Each row was made from one path, in order. Every step used is in the known rows, and no mark comes twice. Write each row's path.
Known rows:
N/P/B: [-51  24  -5 -22 -26 -13 -29 -18  24   0  24   9  14 -32   1  -1   6   4
 -15 -12   2  22 -15   0 -20 -13  18   4]
G/V/P/E: [-98  -6  14 -28 -10   4 -52  23 -11  -9  -7 -35  14 -22 -12   3  13 -42
 -45   1   3  -7  15 -50  -9 -14   2  30]
B/P/E/A/V: [-60 -13  -5  18 -52  -1 -60   3  -6 -13  -3  10  23 -17 -15   1 -38 -24
 -52 -11 -12   5 -26 -22 -42  -7  31  31]
N/B/P/E/A/V/G: [-75 -13   8 -15 -50  -1 -48   0 -17 -30 -13   8  18 -38  -8 -18 -24 -23
 -63   0 -12  -5  -6 -20 -39 -17  23  23]
E/A: [-29 -11  -7  16 -44   0 -39  -1 -19  -6 -23   7  18  -1 -19  31 -25 -12
 -47 -16 -10  -5   1  -8 -31  -9  24  21]
G/V/N/B/P/A: [-94  27 -15 -28 -46  -9 -33  -1  -6 -14  27 -11  16 -39  17 -26   7  12
 -33   1   0  12 -25 -28 -24   2  25   8]
Z/V/G: [-44 -35  13 -28 -22  -4 -31  16 -16  -3 -35   8  16 -27 -28  18  -3 -31
 -66   2 -26 -15  32 -38  -3   2  15  11]
V/N: [-44 -10 -24 -38  -8   1 -28 -14  -3  15 -19  -9  30 -12   1  28  12 -17
 -55   9 -23   9  22 -22 -20  16  32   4]
E/V/G: [-53 -32   8 -39  -5  -6 -56  12 -18  -6 -23  -3  19 -21 -26  13 -25 -39
 -60  18 -21 -18  29 -20 -17 -13  12  20]
G/P/E/A/V/N/B: [-79   4 -13 -15 -18 -17 -36 -12 -19 -17 -10 -16  29 -32  13 -14  10 -10
 -38   3 -13  17 -13 -37 -32  -8  43  16]
P/E: [-60  11   3 -17 -20  13 -46  19  -3   1  11 -17   2  -4 -13  16  10 -15
 -41 -10  -4   0 -11 -32  -6 -12  13  16]
E/V/G/P/N/B: [-68  14   4 -26  10 -34 -35  -7  -8 -12  11 -23  19 -37  -1 -25   4  -3
 -12  14  -7  13 -16 -22 -23 -41  13  23]
B/P/S: [-53  22  -5 -15 -40  -7 -18  -6  12   9  14  -5  12  -9 -10   4  -3  11
 -38  -5  -5  23 -33 -21 -27  -7  25  -8]
B/P: [-33   6  -8 -22 -49  -1 -30 -16   7  11  22  18  17 -23   1   8   1   2
 -33 -10  -6  12 -40   7 -36  -6  15  -4]
N/P/E/V/G: [-79 -12  20 -50 -13   5 -57  19 -14 -18  -5  -4  12 -32 -19  -3 -18 -32
 -49  18 -10 -14  16 -30 -20 -24  16  20]
P/N: [-37  14 -11  -6  -3 -12 -33  -5  13  11   9 -14  15 -10 -12   9  -5  -3
 -25  -1 -13  15  -5 -12 -17 -17   7  25]
N/B/P/E: [-66  35   7 -23 -51   9 -35   0   0 -10  38  -4   3 -27  10 -16  18  17
 -26 -11   6  14 -50 -15 -24 -19  21   0]
A/E/V/P: [-36 -39   8 -15  -8  -8 -56  -5  -9  -7 -34  -9  33 -20 -28  21 -23 -59
 -69   4 -20 -18  28 -20 -40  -1  19  27]
N/P: [-38   7  -2 -32 -39  -4 -26  -8  -1  -7  19  19  20 -27   7  11  16  -1
 -17 -18  -4  10 -25   3 -25  -9  14  -6]
B/P/A/V: [-62  -5 -19  -2 -42 -10 -57   5   6  -1  21  10  22 -24  -8 -10 -22 -24
 -54 -11 -16   6 -33 -25 -27   4  19  21]
G/P: [-53  -9  -9 -21  11 -18 -32  -2  -6  15  -2 -12  16 -15 -14  23  19 -36
 -22  -7  -7   7 -23 -28 -17 -26   7  14]
V/N/B: [-42  10 -17 -34 -23 -12 -21 -19 -14  -6  -2  -9  28 -24  23   1  30  13
 -38  -1 -17  16  -3 -10 -19   6  33  -7]
B/P/A: [-62  21 -13 -17 -48   6 -39   3   6   5  30   6   5 -20  -6  -4  -7   0
 -45 -10  -2   3 -35 -20 -20  -6  15   9]
V/E/A: [-26 -18   2  19 -29   4 -40 -11 -24 -15 -41  16  17   1 -22  34 -22 -16
 -67 -14 -21 -16  12 -14 -34   4  27  13]

Which path is each row?
[-41   8   6  -7 -12 -24 -38 -17  -2 -21  -1 -19  27 -32  -1 -18  -4  -6
 -34   2 -12   6  -1  -9 -37 -18  19  24] -> A/E/V/P/N/B
[-77  21 -18 -40 -33   6 -29   0   0  -3  16   1  17 -29   7  -2   9  -4
 -41  -2  -7   7  -4 -33 -17   4  27   7] -> V/N/P/A
[-77  -6   8 -19  13 -10 -69  24 -11   3   6 -25  14 -12 -28   9 -17 -38
 -28  16  -7  -4 -13 -46 -15 -28  21  31] -> G/P/E/V
[-54 -40  -2 -11 -29  -6 -52   4 -20 -17 -38   8  25 -22 -23  11 -33 -46
 -74  -1 -24 -13  23 -20 -31  -8  16  30] -> E/A/V/G
[-42  25  -9 -12 -25  -8 -28 -20  23  13  28   0  16 -25  -5  -6 -11  10
 -19   3  -5  23 -32   0 -35 -21  11  17] -> B/P/N
[-67  22 -11  -5 -52 -16 -18 -20   0 -11   1  -4  27 -22   4 -18 -14  18
 -44   2 -12  31 -29 -26 -44   0  49  -3] -> E/A/V/N/B/P/S
[-74  34   0 -36 -44  12 -31  -8   1  -6  28  -8  10 -31  15 -17  20  15
 -34   1   1  18 -37 -22 -27 -10  32  -1] -> V/N/B/P/E
[-75 -33  -5 -33  17 -21 -43   2 -10   2 -21  -9  23 -32 -20   8   4 -63
 -45   4 -17  -1  -3 -38 -23 -28   5  26] -> A/V/G/P
[-58  13 -11 -11  23 -24 -29  -8  13  17   8 -24  15 -18 -17   5   4 -20
 -10   6  -7  19 -19 -28 -21 -37   4  32] -> G/P/N
[-69 -15 -32 -24 -11  -6 -46  -2  -2   7 -15 -10  34 -18  -2   8  -7 -33
 -69  11 -30   8  17 -42 -20  22  35  21] -> P/A/V/N
[-30 -31  -3   2   0 -10 -52  -9 -10  -8 -26  16  27  -8 -15  22  -4 -35
 -75 -11 -35  -9   5 -19 -23  20  18   9] -> A/V/E
[-66  13 -18 -29 -17 -17 -31 -27  26   1  10   7  29 -40   7  -7   0  -8
 -29   3 -11  29   0 -12 -29   4  34   9] -> A/V/N/P/B
[-71   4  -3 -28  27 -18 -28  -5   9  10  -5 -24  13 -28 -21  -1   1 -31
 -23  15  -8  11   0 -33 -21 -42   0  35] -> V/G/P/N
[-65 -18  -2   5 -23  -1 -42   5  -9 -25 -22 -22  18 -22 -19  15 -11 -52
 -67 -18 -12 -20  24 -32 -34   9  15  36] -> G/V/P/A/E
[-51 -26 -29 -26  -8 -10 -42 -13  -3  11 -22  -4  41 -18   1  18  -2 -34
 -63  10 -33  12  19 -27 -26  22  36  14] -> A/V/N
[-49  -7  -5 -40 -35  -6 -14 -11  -2  -1  -8  18  34 -39   6  11  16  -5
 -33   2 -19  15   5 -27 -22  16  40  -7] -> Z/V/N/P
[-71   4   2   9 -24   5 -43  10 -18  -7 -14 -13   6  -6 -25  19 -15 -26
 -35  -9   3  -2 -15 -41 -27 -30  25  33] -> G/P/E/A
[-53  -3  -3   0 -24 -10 -50 -12  -8 -20   0  18  20 -25  -1 -12  -3 -10
 -70 -11 -25  -5 -22 -22 -27  14  23   4] -> N/B/P/A/V/E
[-37  29  -5  -9 -20 -23 -26 -12  -1 -10  22 -14  16 -22  11 -13  17  25
 -14  -9  -7  20 -23  -3 -17 -20  12  10] -> P/N/B
[-59  13   4   8 -62  17 -43   2  -9 -10   2   4   7 -11 -15   9 -27  -2
 -43 -10   2   1 -25 -18 -39 -19  30  21] -> B/P/E/A
[-74 -30   4 -28  -8 -15 -45   6 -14  -5 -24 -24  32 -27 -10  12  11 -49
 -45   0  -5  -7  26 -31 -18  -4  -3  24] -> G/V/P
[-78   8 -14 -17   0 -10 -41  15  -4   9  11 -18   4 -14 -16   7   8 -30
 -35  -8  -2  -1 -22 -48  -6 -22   8  23] -> G/P/A
[-74 -20  16 -41  -4   4 -63  23 -17 -10 -15 -13  10 -19 -27   6 -23 -39
 -61  21 -15 -19  26 -35 -13 -20  13  26] -> P/E/V/G
